What can hang from each mark:
bolu: sikup
bafek: leza mineram
reliz: kebozag leza sisa
sikup: bolu zifek
mineram: bafek nodima sikup
nosuse: reliz
zifek: bafek nodima sikup
nodima: kebozag zifek
leza: reliz

Known rows, with every way that one mark hangs from another:
(reliz kebozag leza sisa): [  8   0  12 -13 -17 -27  25 -32   4  -3   5  40  26 -19   5 -20  48  22
  19 -14  20 -25 -24  32   0  25   4 -55 -10  10 -29  25 -12]
(reliz leza): [  9 -16  22  11 -21  -7   8 -31  24   0   2  44  29 -17  15  -1  17  13
  21 -28  24 -24  -5  10  13  15 -12 -44 -11  16 -32  30 -24]
(zifek bafek): [ -1 -13  14   7 -11 -29 -11 -24  10  -8 -10  18  13 -16  17  -7   3  14
  22 -25  15 -17 -25   2   8  -7 -10 -38 -14  21 -34  41 -31]
(nodima kebozag (zifek (sikup bolu))): [  5 -12  25  48 -15 -53  14 -47 -10   8  -2   9 -24  15  13  -4 -17   9
  35 -54   7 -22 -13  46 -10  36   6 -28 -15  -7  -3  14 -18]
(leza reliz): [ -4 -16  35 -20 -10 -10 -15 -41  14   2  19  48   4 -21  19   9  17  10
  32 -13  24 -16 -21   6  17  14  -7 -32 -18   4 -26  12 -28]
(bafek (leza (reliz sisa)) (mineram sikup)): [ 17 -22  23 -83  16 -34 -30 -12  12   9  25  36 -20  -5  40   1  37 -12
  29 -13  30  10 -22  -9   5  36  -1 -28 -21   3 -24   5 -30]
(nosuse reliz): [  0   5  12 -19  -3 -30  17 -35 -16  -9  -1  15   8 -15   5  11   7  17
  40 -30  27 -21 -19  18   5  15   1 -31 -15  22 -30  32 -90]
(zifek bafek (nodima kebozag) (sikup bolu)): [ -4 -12  37  27 -14 -49 -37 -24   8  -9 -22  -1 -32  -2  20  -2 -12  11
  29 -49  -7 -24 -17  20 -22  23 -12 -33  -4   8 -28  53   5]
(zifek nodima sikup): [-10  30  24 -32  -6 -21 -19 -47  35  -3  -3  29 -14 -11  16  11   2  11
  39 -36  22 -26  -4  -4  -9  23   6 -35 -17  10 -31  43   0]
(bafek leza): [ -6   0   9 -21 -14  -8 -13 -33  11   3  -3   5   3 -13  26   5  -4   7
  32 -31  27 -18  -6   4   5  25   1 -32 -17   4 -20  29 -33]
(bolu (sikup (zifek (bafek leza mineram)))): [  9 -16  13 -47   8 -12 -16  26  -4  -4 -42 -18 -33 -16  36 -20   7  -6
  18 -13  -3   8 -30   0  -7  14 -20 -34  -8  21 -37  20   9]
(bafek (mineram nodima (sikup bolu zifek))): [ 18 -45  40 -16  27   8  33  42 -25   0  26 -22 -24  -9  17  46  13   1
  21 -52   1  19 -16   0  -7  26  -9 -44 -17  14 -20 -22 -50]
(leza (reliz kebozag)): [-14 -16  42 -29 -24 -12  -3 -34   0   0  19  52   8 -26  11  -2  21  25
  26  -7  21 -18 -29  26   8  27   1 -45 -14  -6 -28   6 -20]
(sikup (zifek (nodima kebozag))): [ 13  -2  42 -26   0   0   6 -22  -1  -4   9  19 -43  -6  19  33  14   7
  40 -50   1 -16 -32  11 -18  32 -16 -35 -15  15  -7  20 -31]
(mineram bafek): [  1 -24   4   5 -22  -1  -1 -31  12 -11  -8  25   8 -11  13   9  11  12
  23 -42  34 -16 -20  19   3   3  -6 -44 -22  17 -23  32 -59]
(mineram (nodima zifek)): [  3   9   8 -18  -5 -14  28 -41  -7  14  10  21  -7  -7  13  37 -21   8
  33 -34  18 -19  -7  -3   1  25   9 -42 -27  -2 -12  -6 -51]
(nosuse (reliz leza)): [  5  -9  10   0 -14 -24  10 -16  -7  -6 -15  28  25 -16   8   1   9  16
  28 -25  26 -28  -8  17   8  21  -7 -37  -7  17 -36  32 -73]
(zifek (bafek (leza (reliz kebozag))) sikup): [-30  -7   7 -21 -34 -49 -57 -13   0  -6 -38  14  -7 -20  25 -43 -20  10
  15   1   7 -19 -16  16  -1  17  10 -38  -5 -19 -25  28  28]
(bolu (sikup (zifek nodima))): [ -1  10  27 -48  13   6  -2  -9  19  -5   4   2 -52 -27  17  19  25   7
  37 -23  -1  -9 -29   6 -13  44 -15 -37 -12  20 -37  20   1]
(nosuse (reliz kebozag leza sisa)): [  8   2   2 -28 -11 -42  29 -24 -21  -7  -8  24  23 -19  -2 -20  43  23
  29  -9  20 -27 -24  39  -6  31  12 -48  -5  13 -32  28 -58]
(zifek sikup): [-15  14  15  -3 -13 -31   6 -51  19  -5  -6  23  -2  -5   9  -9  -1  11
  34 -27  23 -21  -8   9   7   7   4 -37 -18  12 -25  41  -6]
(mineram bafek (nodima kebozag) (sikup zifek)): [  4 -53   5 -16  -7  -4  24  10 -22 -16 -12  -3 -58   5  16  46  -4  -8
  23 -57   5   2 -26  12 -10  25 -23 -50 -21  11   7   7 -74]
(sikup bolu): [  5 -25  30  30  -4  -7   6 -25   2  -1  23  -1  19 -18  10  11  18  20
  31 -42  21 -14 -16  25   4  19  -2 -34 -15   9 -31  26 -39]
(nosuse (reliz leza sisa)): [ 16   2  -6 -21  -2 -43  20 -31  -9  -4  -1  20  20 -13   7 -10  39  11
  32 -16  22 -25 -16  18   4  20   2 -34  -8  24 -32  33 -61]
(bafek (leza (reliz sisa)) mineram): [ 14   0  22 -71   6 -21 -21 -33   8  10   9  36  -6  -8  37   0  40  -4
  31  -7  26  -2 -22  -8   5  20   5 -26 -21   5 -22   5 -12]
(sikup bolu zifek): [  4 -31  31  36   7   1  20  11 -17  -4  23 -26  -2 -22   8  10  22  14
  27 -43   5  -5 -25  27   1  16  -7 -34 -12  11 -17   6 -27]
(zifek (bafek mineram)): [ 15 -18  32 -18  -5 -14  -2 -14   6  -7 -15  31  20  -9  24  -3   9  13
  21 -29  21  -5 -31  -5   3 -12 -12 -38 -18  30 -42  31 -38]
(zifek (bafek (leza (reliz kebozag)))): [-15 -27  18 -27 -32 -24 -53  -4  -6  -3 -19  20   7 -28  30 -24  -8  13
  14  -3  10 -17 -23  14   3  24  -1 -38  -8 -15 -27  20 -11]
(bolu sikup): [ -6   0  17 -32  -4 -23   9 -46  23  -1  -3  22 -15 -20  16  -1  20  12
  34 -16  17 -13 -21  21   4  30 -14 -39 -15  20 -45  40  -9]
(mineram bafek nodima): [ -6 -17  -2  -9 -23  12  21 -32   2  -7 -17  13  -2 -12   9  33  -5   8
  23 -42  24 -16  -9  -1   0   5  -2 -49 -24  13 -18  21 -63]

Rows:
[  8 -19   3   6 -26 -14  23 -47 -16   4 -22  27 -28  13  17  40 -26   1
  29 -58  17 -24 -18  21 -12  26  -3 -46 -28  -1   3   0 -79] | (mineram bafek (nodima kebozag zifek))
[  1  -2   8 -49  -4 -36 -29 -42   8   9  11  16  -8 -17  31  -7  28  -1
  34  -6  24 -13 -18   3  10  25  10 -25 -18  -2 -18  13  -4] | (bafek (leza (reliz sisa)))
[  8  -8  26 -20   7  -1 -28  14   1 -11   1  -2 -20 -25  21  13  10   7
  28 -33  -6 -12 -33 -10  -8   8 -13 -35 -10  19 -28  27 -20] | (sikup (zifek bafek nodima))
[  6  -6  -2 -15 -21 -32 -11 -29 -20  11 -40   0 -32   7  34  19 -53  -5
  26 -39  -1 -22 -11   1 -13  25  -1 -34 -19 -10   2   9 -41] | (mineram (nodima kebozag (zifek (bafek leza))))
[ 16 -14  34 -14  -3 -14 -19  -5  -5 -12 -10   8 -43  -9  24  17   3   4
  30 -41 -12 -17 -40   5 -19  14 -23 -34  -9  19 -15  32 -23] | (sikup (zifek bafek (nodima kebozag)))
[ -6  23  36 -24 -14 -30  -5 -61  20  -3 -17  37 -40   5  17  14  -2  10
  42 -44  13 -28 -11  12 -17  31  -6 -34 -15  10 -18  50  -9] | (zifek (nodima kebozag) sikup)
[ 11  -6  36 -19 -17 -30 -22 -39  13  -8 -18  30 -25  -6  25  16  -3  11
  35 -39   5 -24 -32   5 -15  16 -22 -35 -12  18 -27  52 -32] | (zifek bafek (nodima kebozag))
[ -6  -5  29 -48 -10 -35   5 -47   2   1  27  50   1 -22  11 -10  51  19
  29   1  22 -16 -37  29   4  24  11 -43 -17   1 -26   9 -10] | (leza (reliz kebozag sisa))
[ -9   7  30  10  -1 -25 -20 -28  21  -2  10   1 -10 -15  14  12   4  15
  36 -47  11 -21   1  11 -14  32   5 -33 -11   6 -32  36   3] | (zifek nodima (sikup bolu))
[  2   1  39 -51   4  -5   4 -24  10  -5  -6  12 -70 -10  21  22  18   3
  41 -30  -9 -12 -35  24 -22  49 -26 -35 -10  19 -25  29  -2] | (bolu (sikup (zifek (nodima kebozag))))
[  0 -14   8  57  -7 -62 -23 -11  -4   1  -7  -6   1  -2  15 -24 -19  10
  23 -40   3 -19 -12  21  -4   9  10 -29 -11  -1 -25  17  -1] | (nodima (zifek bafek (sikup bolu)))
[ -5   7  25 -12 -18 -52 -35 -42  18 -10 -37  26 -38   2  22   0 -13   8
  34 -37   1 -26 -21   5 -18  13 -13 -36  -9  14 -27  61   0] | (zifek bafek (nodima kebozag) sikup)
[ -2   2  -4  10 -26 -66 -32 -36  -6   4 -46   4 -35  17  32 -25 -48  -4
  27 -37   7 -24 -12  15 -13  22   2 -26 -13 -11   0  31 -10] | (nodima kebozag (zifek (bafek leza) sikup))
[ -1  -3  15  43  -6 -42   1 -29  -1   8  13   5   4   0  10  -8  -8  12
  32 -47  16 -19  -3  30  -1  28  16 -30 -17  -5 -17   8 -10] | (nodima (zifek (sikup bolu)))
[  6  -5   9 -31   0   1 -47  17   2  -8 -22 -24 -27 -24  34   8 -10  -1
  25 -34  -5 -13 -21 -14 -14  20  -6 -32 -10   8 -19  23 -12] | (sikup (zifek (bafek leza) nodima))
[ 10 -15  40  10  13  12  -7  12  -2  -4  33 -16 -16 -25  15  32  24  11
  33 -51  -1 -10 -20  14 -12  34  -4 -33 -12   8 -22   5 -20] | (sikup bolu (zifek nodima))
[ -4 -60 -11   4 -10  -4 -22  20  -4  -4 -10 -39 -19 -11  26  33 -20  -5
  14 -59  21   0   8   4 -11  43  -2 -43 -18  -8 -10  15 -67] | (mineram (bafek leza) nodima (sikup bolu))
[ 14 -36  45  19   0 -17 -24  13 -18 -11  -1 -22 -39 -14  21  17   7   9
  25 -54 -19 -14 -38  21 -21  25 -19 -30  -3  14 -17  26 -21] | (sikup bolu (zifek bafek (nodima kebozag)))
[ -1  25   3 -42  -3 -19  12 -27  -2  18 -31  11 -19  12  29  17 -42  -7
  29 -36  17 -10  11 -13 -12  27  21 -35 -26 -10  -8 -12 -17] | (bafek leza (mineram (nodima (zifek sikup))))
[ -2 -16  10 -15   4 -23  -5   5   0 -13 -15 -16 -29 -24  17 -16  18   5
  22 -10 -10  -3 -38  13   1   9 -24 -36  -7  27 -38  29   5] | (bolu (sikup (zifek bafek)))
[  7  -4  22 -33 -21 -26 -55 -28  10  -4 -35   9 -33  -6  39  10 -19   1
  31 -43   5 -23 -20   0 -19  30 -14 -30 -11   5 -17  51 -24] | (zifek (bafek leza) (nodima kebozag))
[  8 -56  -2  21  -3 -16   4  12 -14   3  15  -9 -16  -5  17  41 -15  -1
  17 -67  18  -4  -2  15 -10  42   3 -47 -25  -7 -11 -14 -86] | (mineram bafek (nodima zifek) (sikup bolu))
[  7 -45  22  48   4 -18  -6  26 -24 -12   7 -41   1 -23  14  -3  12  11
  18 -37  -9  -4 -32  17   2   0 -12 -32  -7  16 -23  15 -14] | (sikup bolu (zifek bafek))
[ 12 -15  30 -34  12 -10   8  13   1  -9 -21   0 -27 -16  22 -10  24   2
  20 -13  -4   9 -43   4  -3   3 -26 -38  -9  35 -44  23   2] | (bolu (sikup (zifek (bafek mineram))))
[ 15 -49  34 -10  11 -21  -3  28 -12  -4   4 -10   0 -10  24  27  -3   3
  14 -46   8  13 -14 -12  -6  13 -13 -45 -16  16 -37  13 -49] | (zifek (bafek (mineram nodima (sikup bolu))))
[-12 -28   8 -37  -5 -25 -48  20  -1  -4 -25 -12 -39 -30  35 -21   3  -8
  20   5 -11  -1 -29   4   2  26 -20 -24  -2   2 -28  17  26] | (bolu (sikup (zifek (bafek (leza reliz)))))
[  6 -11  31 -34  -2 -21 -21  -7   6 -12 -26   4 -71 -13  26   5  10   3
  32 -26 -20 -14 -44  16 -22  32 -35 -35  -4  25 -33  41   3] | (bolu (sikup (zifek bafek (nodima kebozag))))
[ 16  -1  43 -39  -1  -5 -29 -14  22  -3  -9  36   1 -14  29  17  10  12
  26 -36  17 -10 -27 -17 -10   5 -11 -37 -17  27 -46  36 -33] | (zifek (bafek mineram) nodima)
[ 17 -20  31 -10  10  -6   6  20 -13  -9  -6   6   0 -11  20   0  16   6
  19 -30   6   3 -42  -4   3 -13 -16 -38 -15  31 -28  12 -27] | (sikup (zifek (bafek mineram)))
[ 11 -55  20  13  11   4 -26  41   1 -15  23 -20 -36 -19  18  36  24   1
  20 -69  11   2 -23  18 -18  47 -14 -40 -12  11 -19   6 -58] | (mineram bafek (sikup bolu (zifek nodima)))
[  5  -4  28 -81  -5 -21 -11 -25  -5   8   2  45  -2 -15  30 -13  40   9
  26  -3  27  -5 -29  18  -4  33  14 -40 -18  -4 -24  -2 -13] | (bafek (leza (reliz kebozag sisa)) mineram)
[  6 -24  18   6   5  -5 -57  38  -9  -5  -5 -54 -20 -28  31   9  -7   3
  22 -46 -11 -11 -16  -1 -18  30  -3 -27  -3   2 -20  19  -4] | (sikup bolu (zifek (bafek leza) nodima))
[  0  18  19 -48  -7 -24 -52  -8  23  -1 -48  10 -17  -4  38  -8 -19  -1
  27 -30  13 -13  -1 -25 -18  13   1 -32 -12  11 -34  41   6] | (zifek (bafek leza mineram) nodima sikup)
[  1 -22 -15 -39 -17 -22 -42 -34   9  -2  -7  18 -11 -13  31  -3  28  -6
  25 -17  30 -13 -19   8   6  17   5 -28 -21   1 -12  21 -33] | (mineram (bafek (leza (reliz sisa))))
[  3 -19  20  61 -17 -73 -13 -30 -14  -1 -18   4 -20  13  18 -19 -25   8
  26 -48  -3 -21 -21  37 -12  18   1 -29 -10  -1 -11  25 -10] | (nodima kebozag (zifek bafek (sikup bolu)))
[ -4  -3  44  14 -11 -35 -16 -44  12  -2  -5  14 -36   0  16  14  -1  13
  40 -56   3 -25 -10  24 -22  39  -5 -30  -9   4 -21  41  -4] | (zifek (nodima kebozag) (sikup bolu))
[  2 -15  -1  -2  -6 -14 -25  17 -11  -7 -23 -32 -15 -17  27 -10 -12  -1
  19 -27  -1  -7 -23   0   2   5  -6 -30 -11   9 -11  21 -17] | (sikup (zifek (bafek leza)))
[  9 -23  -1 -18   3 -43  -4  -8  -7   3   6  15 -20  -4  23  24 -35  -1
  20 -37   6  -5 -16 -14   1  20  -5 -42 -23   0 -19   4 -57] | (mineram (nodima (zifek bafek)) sikup)
[ 10 -25  10 -60   4 -17 -20  15  -1   1 -30  -4 -19  -5  39  22 -26  -8
  13 -33  14   9  -7 -33  -6  17 -11 -43 -19   9 -30  16 -51] | (zifek (bafek leza (mineram nodima sikup)))
[ -3 -11  -8  42 -11 -54 -41  -3  -5   7 -26 -31  -8  -3  28 -31 -39   2
  21 -40   4 -19   0  13  -8  25  16 -22 -10 -14 -15  16   5] | (nodima (zifek (bafek leza) (sikup bolu)))
